Every row comes from one small tree of marks. The marks that hang from a mark follow it in brackets, in alphabetical order. Every link used is in the known rows. Which tree was each row made from?
Known rows:
bukem(kize(nuvas) sarub): [  0.4  21.1   9.2   4.9 -22.2 -13.6  14.4 -19.6 -37.3  12.2 -33.9  36.9
  54.2 -10.1   4.1  34.6  43.2 -14.8]
bukem(gofud kize vizet): [-18.7  22.9  -4.8 -12.0  12.2 -22.2  -9.4 -18.1   4.4  24.9 -21.1  20.8
  61.8  -5.0 -35.7  44.7  31.6  12.7]
bukem(gofud kize sarub vizet): [-25.5  36.1   3.0  -3.3  18.1 -16.9 -23.0 -14.3  -8.9  33.2 -46.7  30.3
  76.3  -0.7 -34.9  46.8  34.1   2.5]
sarub(bukem(gofud somamo)): [ -5.9  15.9 -24.5 -25.1  20.4   0.9 -26.4  40.9  15.4  21.6  -3.2 -16.2
  19.7 -14.0 -32.3  43.9  13.7 -17.1]
bukem(gofud kize sarub somamo vizet): [-34.4  42.9 -12.7 -16.4  46.3 -21.3 -28.6   3.4  16.7  37.5 -53.2  17.4
  77.0   0.5 -49.2  42.6  30.4   0.2]
kize(bukem): [-9.2 12.0  6.0 12.2  4.1  1.9 -7.6 -4.3 19.4 17.4 -2.8  8.2  1.1  0.5
  7.4 21.2 18.6 -2.5]
gofud(bukem(kize(nuvas(nimu)) sarub somamo vizet)): [-16.5  26.2  17.7  14.1  -5.1 -47.5   0.8 -16.1  20.2  30.3 -70.9  39.4
  66.7 -32.6  -9.4  -1.9  70.3  -5.2]
vizet(bukem): [ 25.9  -1.6 -16.7  -4.5  -9.1  16.8  -7.1  -3.6  17.6  -1.6  23.3   9.8
  -0.9  -2.8  -3.3   0.4  21.2  11.3]
vizet(bukem(sarub somamo)): [ 10.6  18.2 -25.1  -9.9  26.1  16.8 -27.0  16.4  29.2  12.4  -9.1   6.2
  15.8   0.7 -17.5  -0.6  20.1  -4.2]
kize(bukem(gofud somamo vizet) nuvas): [-12.1  34.7  -9.3 -55.6  25.7 -39.7 -19.1   5.6  64.5  23.3 -26.7  24.9
  61.1  -4.9 -30.7  38.8  31.1  -6.2]
nuvas(nimu): [ -9.4  -8.4  13.1  22.7  -2.4 -17.7   4.5 -17.4  14.1  -6.6  -6.9  10.7
 -19.0  -4.1  13.6  -0.3   3.1   1.1]
sarub(bukem): [  2.6   0.4 -12.8  15.8  -8.9  16.8   2.1  25.8 -14.5   7.8  13.7  -8.2
   0.4  -9.1   3.5  25.5  25.1 -15.9]
gofud(bukem(sarub vizet)): [ -7.1  19.4  19.9   8.4  -4.0  -8.8 -27.6   5.4   8.7  27.0 -53.3  15.0
  45.3 -15.6 -11.8 -28.9  30.0   2.2]
gofud(bukem(kize(nuvas) sarub somamo)): [  4.0  28.0  10.4  -3.7 -16.7 -22.0  -5.2   0.0 -11.1  37.0 -57.8  21.9
  64.8 -37.9 -12.3   5.5  56.6 -12.8]
gofud(bukem(kize(nuvas) sarub somamo vizet)): [ -7.7  35.4   4.2 -10.1  -1.4 -30.8  -3.3   2.5   6.6  36.7 -63.7  30.2
  85.6 -29.7 -23.1  -2.1  66.5  -3.9]
kize(bukem(gofud sarub somamo vizet) nuvas(nimu)): [-27.0  36.9  12.6 -23.2  29.1 -50.9 -31.3 -11.2  62.8  23.5 -60.2  44.1
  57.4  -4.4 -16.4  40.1  36.0 -16.2]
somamo(bukem(gofud)): [ 11.3  16.0  -7.3 -11.9   2.5  11.2 -15.2  20.9 -19.2  12.0  -9.1   2.7
  24.3   0.9 -32.3  21.3 -16.6   1.5]
bukem(kize(nuvas) sarub somamo vizet): [-18.7  32.9 -15.5 -14.7  20.0 -26.9  10.2   1.0   5.3  18.7 -43.9  31.5
  75.7  -0.8 -21.7  22.5  49.2 -11.3]

Which tree is each row?
[ 18.6  35.8 -19.1 -39.2   0.7 -14.6 -22.7  -9.5   7.9  27.4 -26.2  38.1
  74.5 -18.7 -35.5  54.3  55.4  -7.7] -> vizet(bukem(gofud kize(nuvas) sarub somamo))
[-24.2  23.2 -39.6  13.6  27.6   2.3  13.6  30.1   9.0  28.3  -3.0  -5.1
  42.6  -8.3 -27.6  41.4  57.3  -5.7] -> sarub(bukem(kize somamo vizet))
[ 26.7  23.7 -29.1 -47.6  -4.9 -17.9  -8.1 -10.9  20.6  19.4   1.4  28.3
  57.3 -21.5 -36.0  53.3  50.5   2.3] -> vizet(bukem(gofud kize(nuvas) somamo))
[-26.7  34.7   2.7 -15.7  20.8 -55.8 -10.0 -21.7  21.3  21.5 -61.9  45.6
  77.8 -10.8 -29.4  45.5  45.9 -10.4] -> bukem(gofud kize(nuvas(nimu)) sarub somamo vizet)
[-11.2  38.9  16.7 -32.0   4.9 -29.6 -28.5 -10.8  27.7  25.5 -47.6  47.5
  77.5  -1.2 -16.0  44.3  35.9 -12.2] -> kize(bukem(gofud sarub vizet) nuvas)
[ 18.8  25.7 -24.4 -12.9  -3.0  -1.5   0.9  -5.7   2.2  16.5 -16.0  33.2
  53.4 -12.9 -13.5  30.3  60.7  -8.5] -> vizet(bukem(kize(nuvas) sarub somamo))
[ -7.1  16.1 -15.2 -15.5   7.2  -4.5 -17.7  23.6   7.9  17.2  -3.3   4.6
  40.4  -8.3 -29.5  41.7  27.3  -6.8] -> sarub(bukem(gofud vizet))
[ 17.0  15.3 -14.9 -26.0  -7.9 -36.5  -4.9 -28.7  33.1  11.9  -5.2  36.0
  37.4 -25.0 -21.8  51.5  55.2   2.8] -> vizet(bukem(gofud kize(nuvas(nimu)) somamo))
[ -8.9  24.2 -38.0  -9.4   4.7 -14.2  28.6  24.4   2.7  20.5  -4.4  13.0
  61.7 -15.1 -19.2  44.1  70.2 -14.7] -> sarub(bukem(kize(nuvas) somamo vizet))
[ -0.6  -1.1  13.7  19.7 -31.1 -35.1  32.1 -39.5 -12.6  -3.4 -13.3  36.3
  19.7 -17.6  18.0  32.0  44.2  -4.2] -> bukem(kize(nuvas(nimu)))
[ -7.0  37.1  -3.3 -34.0  10.1 -30.1 -15.5  -5.4 -10.0  26.9 -48.0  27.6
  74.1 -14.2 -29.8  53.6  35.6 -18.0] -> bukem(gofud kize(nuvas) sarub somamo)
[-16.6  13.5 -36.0  -4.6  32.3   3.1   0.2  46.8  28.7  15.2   1.8 -12.8
  21.5  -2.0 -23.4  11.7  28.3 -11.5] -> sarub(bukem(somamo vizet))
[  9.1  31.7 -15.5 -19.4 -11.1 -14.8  14.4   2.0 -24.4  18.6 -21.3  36.9
  82.0  -5.2 -38.7  45.7  32.0   5.0] -> somamo(bukem(gofud kize(nuvas) vizet))
[  2.4  26.9 -28.6   8.7  22.0  14.5 -15.3   1.4   9.2  26.5 -14.7  16.7
  36.7  -5.1 -21.6  26.8  46.2   0.3] -> vizet(bukem(kize sarub somamo))
[-27.9  26.7   7.4   2.8  26.9 -40.6  -6.4  -7.8  56.9  15.1 -50.6  41.1
  39.1   0.2   4.9  17.3  42.8 -17.0] -> kize(bukem(sarub somamo vizet) nuvas(nimu))
[-16.9  25.2 -18.2 -10.7   4.5 -43.3   8.0   3.2  18.4  21.6 -20.8  26.6
  61.1 -24.8 -25.9  69.0  67.7 -13.9] -> sarub(bukem(gofud kize(nuvas(nimu)) somamo vizet))
[-16.4  35.0 -14.7  35.7  15.9  19.1   9.5  13.0 -37.7  25.4 -36.2  24.3
  61.3  11.8 -25.1  19.3  29.2   4.3] -> somamo(bukem(kize sarub vizet))
[-16.3  23.0 -31.9 -29.8  33.9  -7.9 -24.7  42.8  32.2  24.2  -8.4  -9.6
  40.8  -7.1 -44.0  38.5  23.3 -10.8] -> sarub(bukem(gofud somamo vizet))
[ -8.6  35.2   7.1  13.6  -7.6 -27.8   3.8 -14.3 -26.1  18.1 -55.0  55.8
  79.2  -5.2 -24.6  48.3  39.5  -6.5] -> somamo(bukem(gofud kize(nuvas(nimu)) sarub vizet))
[ 19.7  20.6  -1.2 -19.6  -0.1   8.6 -46.5  -5.0   8.9  16.3 -12.6  23.3
  34.3  -5.0 -24.3  26.2  16.2   1.3] -> vizet(bukem(gofud sarub))
[ -0.1  23.0  -5.8 -17.3  -8.4 -35.9  11.2   0.4  20.2  31.8 -37.7  19.9
  69.4 -33.1 -23.4  -4.4  64.5   4.8] -> gofud(bukem(kize(nuvas) somamo vizet))
[  8.9  19.9 -11.0   9.5  -4.4 -19.6   5.0 -25.3  14.4  10.1 -22.1  44.2
  34.7 -16.4  -0.8  31.3  63.5  -8.2] -> vizet(bukem(kize(nuvas(nimu)) sarub somamo))
[-18.9  27.6  19.4  -1.6  -8.3 -50.8  -4.1 -39.6  -1.9  15.2 -56.5  56.5
  76.1 -12.6 -14.4  52.0  52.0  -6.3] -> bukem(gofud kize(nuvas(nimu)) sarub vizet)
[-16.7  28.3  10.4 -10.8   7.5 -47.4 -13.2 -23.2   3.5  20.1 -56.6  36.9
  56.6 -17.8 -18.3  54.3  38.6 -17.1] -> bukem(gofud kize(nuvas(nimu)) sarub somamo)
[ -6.4  18.0 -11.5  -4.4  -7.6 -36.3   4.1   0.4   0.0  20.1 -15.9  19.5
  39.8 -30.6 -16.4  75.8  58.3 -22.9] -> sarub(bukem(gofud kize(nuvas(nimu)) somamo))
